Each row comes from the steps of one walk. Every step used is in the known rows, and no mark comes twice. Write the walk behind each row, first mark first.
In the rows, zero is written as 128.
Known rows
L > F: [116 121 142 113  82 123 104 120 142 147 155  78  92 155 143 124 130  81
 123  76 126]
S > R > N > F > L: [ 84 133 129 119 110 179  83 114 193 163 161 124 105 155 131 109 168 127
 111 132 114]
S > R > L: [ 87 126 143 128 117 143  91  67 184 156 146  96 106 173 137 137 148 117
  72  94 133]
Y > M > N > F > L > R: [133 195 104  87 106 102  87 133 120 138 171 127 131 155 111 137 173 127
 162  72 112]
L > F > S > R: [102 114 160 124 109 124  83 109 164 153 165  75  89 163 143 100 127 111
 128 114 120]
Y > M > N > F > L > R > P: [134 188 111 109 111 111 100 143 126 147 160 129 126 147 106 130 172 123
 157  73 115]
X > R > L > F > N: [123  93 135 114  60 173 114 133 186 130 139  88 103 155 150 118 159 115
 122 127  85]
L > R: [134 143 129 145  84 134  89 117 144 126 157  69  81 149 137 116 127 103
 127  63 126]
F > L > R > N > M > A: [129 111 123 135 102 130  74 152 162 157 162  95  79 134 140  97 147 139
 110 106 111]
M > A > R > P: [126 175 138 141 144 117 138  92 131 201 117  97  98 154  92 176 140  86
 108  27 131]
S > R > L > F: [ 88  95 149 118 114 133  76  67 190 150 152  94 100 169 142 123 142 114
  76 109 128]
R > L > F: [104  80 153 118  77 107 111 105 171 140 143  89  97 165 138 119 142  82
  83  85 106]
M > N > F > S: [106 195 130 110  94 119 129 153 133 172 144 119 107 167 108 156 152 106
 158  85  80]
A > M > N > F > L > R > P: [125 181 107 122 107 148 110 140 126 172 157 111  96 171 103 148 155 101
 151  67  79]
A > R > L > F > N: [117 108 142 107 109 116 136  88 163 137 129  84 110 188  96 103 157  85
 116  71 103]
Y > M > A: [133 187 120  94 121  86  97 106 104 161 167 111 134 144 121 168 157 105
 114  23 154]
X > R: [134 169 127 127  63 187 125 132 154 151 132  73  98 150 146 165 152 105
 135  86 105]
F > N: [110 160 119 123  95 156 131 140 137 143 166  94 114 163 135  98 145 116
 145  82 142]
X > R > N: [136 141 128 126  48 201 113 152 176 137 128  85  93 140 143 146 172  97
 121  95  97]
M > N: [121 204 118 112  95 123 111 120 124 162 134 100  99 166 123 182 149  97
 132  48 126]
S > R: [ 96 166 133 128 121 157  89  78 160 163 154  87 103 165 140 145 140 118
 104  83 151]
X > R > L > F: [126  98 142 118  55 163 111 122 184 138 129  80  96 154 149 143 155 100
 107 112  81]
N > M > A: [119 145 131 113 110  98 130 165 111 194 140  88 102 136 126 163 130 113
  79  45 121]
Y > M > A > R > N > F: [133 176 119  80 125  94 112 113 119 159 151 128 142 150  84 153 181  93
 123  28 119]

Write each row's walk
[122 105 129  92 117 109 120 151 128 160 154  89 108 152 116  98 135 114
 126  82 118] | L > F > N > M > A > R
[101 173 122  97 113 130 107 114 138 171 157 115 112 192 101 160 163 103
 123  73  69] | A > M > N > F > S > R > L
[ 98 139 155 143 107 149  91 121 179 153 156  87  92 162 131 101 150 118
 112 108 121] | F > S > R > N
[119  95 143 102 108 107 146 118 154 143 123  78 111 182  93  97 155  92
 101  71  96] | A > R > L > F > N > M
[137  99 130 137  68 137  90 173 155 120 147  75  78 130 129  90 144 104
  94  72 108] | L > R > N > M
[115  97 131 101  88 127 120 174 133 143 165  82 104 149 139  78 132 113
 128 100 122] | L > F > N > M
[128 154 131 107 126  94 143 145 109 195 124  81 106 150  99 165 138 104
  86  30 114] | N > M > A > R
[ 90 129 163 145 116 126 102  96 181 158 153  84  98 176 132 110 141 124
  98 110 114] | F > S > R > L
[113 141 117 109 115 125 134 177 118 173 161 101 116 143 128 111 138 136
 114  76 132] | F > N > M > A
[134 115 130 144  69 148  77 137 166 112 153  81  77 138 133  97 146  95
 112  72 118] | L > R > N
[122 129 138 108 123  84 145 138 124 190 119  87 108 154  97 160 143 104
  66  37 103] | N > M > A > R > L
[ 86 135 133 117 103 176  90 115 184 156 155 120 107 152 126 119 164 111
 102 109 116] | S > R > N > F
[127 160 130 112 125 116 113  96 140 178 127 104 100 155  96 168 157  85
 102  31 121] | M > A > R > N
[123 109 140 142  69 145  91 164 173 120 161  97  83 139 121  76 149 102
 133 101  80] | L > R > N > F > S
[114 177 117 133 103 140 111 148 150 173 143 127  93 153 113 139 152 122
 158 105  89] | M > N > F > L > R > P
[115  98 129  96 104 113 110 167 129 160 166  94 105 141 138  96 129 121
 121  95 124] | L > F > N > M > A
[116 121 135 102 137  96 114  82 148 172 138 108 110 167 101 142 147 102
 105  60 113] | M > A > R > L > F > N
[122 104 142  99 121  76 133 139 129 185 123  85 104 152 101 149 139 101
  69  49  98] | N > M > A > R > L > F
[119 151 138 114 134  93 124  70 142 184 123 101 107 169  97 178 148  91
  88  33 114] | M > A > R > L
[ 95 161 127 118  92 149 135 142 151 179 164 117 111 162 127 120 153 113
 151 116  89] | N > F > L
[118 158 130 105 123 120 123 110 143 184 130 121 108 153  88 164 161  86
 112  45 100] | M > A > R > N > F
[127 123 125 145  86 152  73 129 175 134 165  89  77 149 144  85 152 124
 131 111 118] | F > L > R > N
[117 155 141 113 126 111 125 119 146 185 134 116 105 156  86 149 159  92
 121  57  90] | M > A > R > N > F > S
[124 138 126 116  45 206 125 170 179 144 133 106 102 137 132 139 177  98
 133 112  69] | X > R > N > F
[ 96 195 130 109 113 129 110 133 146 176 147 123 109 169 111 156 152 122
 151 100  89] | M > N > F > S > R
[ 87  79 139 104 134 120  79 100 178 165 159 108 109 155 138 111 140 143
  68 120 126] | S > R > L > F > N > M > A
[123 112 129 134  66 152  89 154 169 119 158 101  86 135 123  91 151  96
 125  89  91] | L > R > N > F
[114 116 160 126  86 110 107 135 148 149 161  70  87 160 139 101 127  91
 137  95 110] | L > F > S
[133 141 123  77 137  74 102  92 124 145 160 116 143 161  97 129 169 108
 118  43 134] | Y > M > A > R > L > F > N
